What can hang from each mark
duliveg: domakez
vesef: domakez
delukom: zuvo
zuvo: delukom domakez
vepup: domakez kurum
dibuk: domakez
domakez: dibuk duliveg vepup vesef vesig zuvo
kurum: vepup

Each row was made from one small tree. Brackets hold a mark, then the marks that hang from it, in alphabetical order. Every link used is in the known rows. Write each row's tree.
Known rows
(delukom (zuvo (domakez dibuk duliveg vepup vesef vesig))): [  0.9   0.8   8.2 -34.0 -19.9  -0.9   2.0  12.2  -0.1 -35.1  -8.6  -5.5
  -5.2  20.6 -14.7   2.0 -18.4   1.4   7.2  -8.5  26.6]
(zuvo delukom (domakez duliveg)): [ -3.7 -16.1   6.3  -8.2 -10.0  -4.2  10.7 -17.5   9.3 -33.0  -8.0   4.6
   5.1  -3.5 -17.4   2.6   8.1  -2.1  -5.2 -16.2   4.3]
(vepup (domakez dibuk duliveg vesef vesig zuvo) kurum): [ -0.4  23.0  -3.1 -31.6 -12.8  -2.9  -4.7  42.1  -4.5 -34.1   1.4  -2.4
   7.9  14.7  -4.9   0.0 -17.4   5.8 -12.6  -1.3  33.5]
(duliveg (domakez vepup vesig)): [ -7.2   8.7   0.9  -8.6  -6.5  12.4  10.5   2.1   3.5 -18.2  -7.2   3.1
  -7.2   5.7  -2.3  -2.0   7.4   8.1  15.6  -5.7   9.5]
(zuvo domakez): [  3.6  -8.4  -1.7   3.0   2.1   1.5  10.1 -11.6   1.7 -15.3  -5.5   1.3
  -0.4   1.5  -9.3   3.1   0.9  -0.8  -1.5  -9.3  -0.9]
(zuvo delukom): [ -9.2 -12.1   3.8   0.1  -4.5  -5.1   3.9 -10.0   6.5 -13.8  -0.7   3.4
   9.6  -3.2  -3.7   0.8  12.3   0.1  -2.3  -6.5  -3.7]
(duliveg (domakez dibuk vepup vesef vesig (zuvo delukom))): [-12.2   3.5   2.7 -29.4 -22.7   5.9   6.3   8.8  -0.2 -42.8  -7.5   4.7
  10.5  10.3 -11.7  -0.5   8.6   5.9  14.5  -3.0  19.8]
(dibuk (domakez duliveg (vepup kurum) vesef vesig zuvo)): [ -3.9  22.0   4.6 -46.1 -20.1  10.4 -10.2  36.3   6.6 -34.5   0.7  -9.1
  -4.9  11.0 -21.8   8.6  -0.6  16.3   9.4  -0.6  26.5]
(zuvo delukom domakez): [ -5.3 -20.9   2.2   2.6  -2.8  -3.5  13.8 -21.9   8.3 -29.1  -6.1   4.6
   9.1  -2.0 -12.8   3.7  13.0  -0.7  -4.2 -16.0  -4.5]
(domakez duliveg (vepup kurum) vesef vesig (zuvo delukom)): [ -5.5  15.4  16.7 -63.1 -37.5   6.4 -12.8  42.0  17.5 -50.9   4.2  -7.5
  26.7  17.9 -28.3  -4.5  -7.3  17.3   6.6   3.4  45.9]
(duliveg (domakez dibuk (vepup kurum) vesef vesig)): [-10.2  10.3  -0.7 -23.4 -16.3  -1.2   4.9  14.2  -0.7 -35.1 -11.3   1.0
  -2.1  15.3  -2.2  -1.0  -0.9  11.1  16.3  -1.2  18.4]
(kurum (vepup (domakez dibuk duliveg vesef))): [ -2.7  -0.5  11.9 -14.9  -4.3   7.7  -2.4  13.8  -6.8 -30.2  -7.5  -2.0
 -12.8  14.0  -1.2  -1.8 -12.6  10.0  -0.8  -4.7  15.0]
(domakez dibuk duliveg (vepup kurum) vesef vesig (zuvo delukom)): [ -7.7  13.3  12.6 -70.9 -48.3  -5.2 -16.5  42.5   7.9 -57.7  -3.4  -9.1
  29.6  19.2 -23.6  -3.1 -18.1  10.4   9.2  10.0  46.5]
(zuvo delukom (domakez dibuk duliveg vepup vesef vesig)): [ -9.2  -5.5  10.0 -36.5 -33.6  -1.4   1.8  -5.3  12.1 -61.8  -9.3  -2.6
  14.0  12.6 -15.5   1.0  -8.4   8.2  13.6  -5.0  25.6]
(duliveg (domakez dibuk vesig)): [ -6.9   7.9  -4.4  -6.6  -9.4  -0.7  10.0  -3.5  -6.5 -16.4 -11.5   6.8
 -10.9   1.1   1.1   0.3   2.9  -3.6   9.6  -4.1   6.5]
(vesef domakez): [-13.1   9.0 -11.2   6.2   1.0   1.4   4.1  -4.5  -6.1   0.1  -3.3  -1.3
  -7.6  -0.1   5.6  -5.6  -0.1   5.0  -3.1 -13.7  -4.5]
(vesef (domakez dibuk duliveg (vepup kurum) vesig (zuvo delukom))): [-17.1  15.3  -5.2 -36.2 -28.9  -3.4  -5.7  22.6  -2.3 -27.7  -7.8  -8.0
  11.8   6.7 -10.5  -7.7 -12.5   6.5  -0.5  -8.2  20.6]
(vepup (domakez dibuk zuvo)): [ -1.3   4.9  -8.7  -1.0   2.0   4.4   3.3  12.5 -13.0 -12.7   1.4   1.9
   7.9   3.0   5.1   2.4  -5.6  -5.1 -10.7  -2.2   6.7]
(kurum (vepup (domakez dibuk))): [ -3.4  -5.4   7.3  -2.3   3.7   7.1   1.4   8.9  -9.1 -18.6  -7.7  -2.4
 -10.6  10.4   2.7  -1.2  -8.8   6.5  -2.7  -5.5   3.8]

Write each row's tree
[ -0.3  19.3   3.9 -35.0 -31.7  -5.0 -10.0  11.5  -2.0 -19.6  -6.7  -3.7
  -3.3   3.3  -2.4  -1.7 -26.2  -5.2   9.0  10.1  26.6] -> (domakez dibuk duliveg vesig)
[ -8.1  12.6  14.2 -68.0 -51.1   3.8 -15.7  29.4   7.2 -58.1  -1.0  -7.4
  27.3  16.7 -20.5  -3.1 -17.7   7.8  15.8  11.9  45.5] -> (domakez dibuk duliveg vepup vesef vesig (zuvo delukom))
[ -1.8  18.1  -7.3   0.4   8.7   1.3   4.2  26.0   1.5 -11.5   3.6  -2.5
  -0.9   9.9   7.2   0.2  -7.5   9.4 -11.5  -7.2  12.9] -> (vepup (domakez vesig) kurum)
[ -7.6   9.4   0.9 -29.2 -20.8   8.4   4.4  13.4  -3.3 -36.2  -7.3   3.0
   6.0  12.0 -10.2  -1.1   2.8   5.6  15.5   0.5  21.5] -> (duliveg (domakez dibuk vepup vesef vesig zuvo))
[ -5.0   0.6  14.2 -51.9 -27.7  -0.8 -10.5  36.4  11.4 -44.1   0.8  -4.9
  27.1  13.9 -27.8  -3.2   1.1  13.7  -1.2  -0.6  32.6] -> (domakez duliveg (vepup kurum) vesef (zuvo delukom))
[ -8.4  16.5   6.9 -46.2 -22.3   7.6  -8.0  31.1   9.5 -41.6   0.4  -7.6
  -0.6   9.4 -23.8   8.7   5.9  16.4   8.2  -4.0  24.8] -> (dibuk (domakez duliveg (vepup kurum) vesef vesig (zuvo delukom)))
[ -8.7  16.0   8.2 -43.9 -23.8  14.5  -7.6  22.1   9.0 -41.6   1.8  -6.1
  -1.8   7.6 -21.6   8.9   6.2  14.5  12.6  -2.7  24.1] -> (dibuk (domakez duliveg vepup vesef vesig (zuvo delukom)))
[ -7.9 -11.2   6.4 -12.7 -14.5   6.2   9.7 -12.2  15.6 -39.8  -4.5  -2.5
  15.0   6.6 -13.3   1.3   4.5   8.0   9.0 -10.6   8.2] -> (zuvo delukom (domakez vepup vesig))
[ -3.4   1.4  -6.5   0.3  11.2  -3.4   6.5  26.1  -1.9 -14.2   3.4   1.6
  13.7   4.1  -4.4   1.5   7.8   3.5 -23.6 -12.8   5.6] -> (vepup (domakez (zuvo delukom)) kurum)
[ -2.4  10.5  -6.5   1.3  12.1  -2.9   3.5  24.5  -0.7 -19.1   3.3  -0.5
   0.8  13.5   6.9   1.2  -2.1  13.2 -13.3  -8.8  11.5] -> (vepup (domakez vesef) kurum)
[  1.4  24.7  -0.8 -26.2  -5.0   5.0  -2.2  41.8   2.4 -29.5   6.5  -1.5
   5.9  13.9  -8.0  -1.1  -9.5  10.6 -14.2  -5.9  33.1] -> (vepup (domakez duliveg vesef vesig zuvo) kurum)
[ -8.7  -5.2   9.1 -38.7 -31.9  -8.2   1.0   4.1  12.7 -61.4 -10.7  -4.0
  15.3  14.5 -17.7   1.4  -9.1  10.2   8.6  -6.3  26.2] -> (zuvo delukom (domakez dibuk duliveg (vepup kurum) vesef vesig))
[  4.9  -6.4   5.6 -14.4  -3.4  -2.7   8.1   3.5  -2.0 -15.1  -8.0  -0.5
 -11.6   9.5 -16.2   2.9  -6.7  -5.7  -5.9 -16.5  11.7] -> (delukom (zuvo (domakez duliveg)))
[-12.9  11.9  -9.9 -10.7 -14.0  -7.4  -1.8   0.0 -11.4  -8.9 -10.4  -2.2
  -9.9  -0.5   4.3  -5.8 -12.6  -0.9  -2.3  -9.5   5.0] -> (vesef (domakez dibuk duliveg))
[  1.6  14.4  -2.1 -18.1   1.9  -0.1  -0.4  37.6  -1.9 -24.6   4.2   0.5
   6.4  10.8  -7.7   0.0  -3.8   8.1 -19.8  -8.5  23.9] -> (vepup (domakez duliveg vesef zuvo) kurum)
[ -3.0   3.1   6.0 -35.0 -28.9  -5.6 -11.6  14.1  -3.3 -22.5 -11.2  -7.9
   5.9   7.0  -2.5  -2.1 -21.7   1.0  12.5  10.4  19.0] -> (domakez dibuk duliveg vepup)
[ -0.1  -4.8   9.7  -3.8   7.3  15.3   2.7  14.8  -5.8 -15.8  -2.3  -1.2
  -5.5   8.8  -6.6  -1.6  -1.1   7.4  -7.8  -8.3   5.7] -> (kurum (vepup (domakez zuvo)))
[ -6.9  -7.4   6.3 -12.1 -13.7   2.5  10.0 -15.1  14.2 -46.1  -1.3   2.9
  10.0   7.7 -13.5   2.9   6.8   7.5   4.7 -12.1  12.4] -> (zuvo delukom (domakez vesef vesig))
[-10.1   9.7   0.9 -21.4 -18.1   4.9   5.4   5.5  -1.2 -35.8 -10.0   2.4
  -4.0  13.3   0.1  -1.1  -0.3   9.5  21.1   0.1  17.9] -> (duliveg (domakez dibuk vepup vesef vesig))
[ -4.1  21.6   6.2 -43.9 -21.7  16.9  -9.5  27.2   5.7 -35.3   2.5  -7.9
  -6.8   9.3 -19.5   8.3   0.2  14.5  14.1   0.5  26.0] -> (dibuk (domakez duliveg vepup vesef vesig zuvo))
[ -3.2   6.0   5.2 -22.7 -16.9   8.6  -1.2  11.2   7.4 -18.0   6.7   0.4
  19.4   0.0 -17.4  -1.2   5.1  -1.8  -1.8  -0.1  15.9] -> (domakez vesig (zuvo delukom))
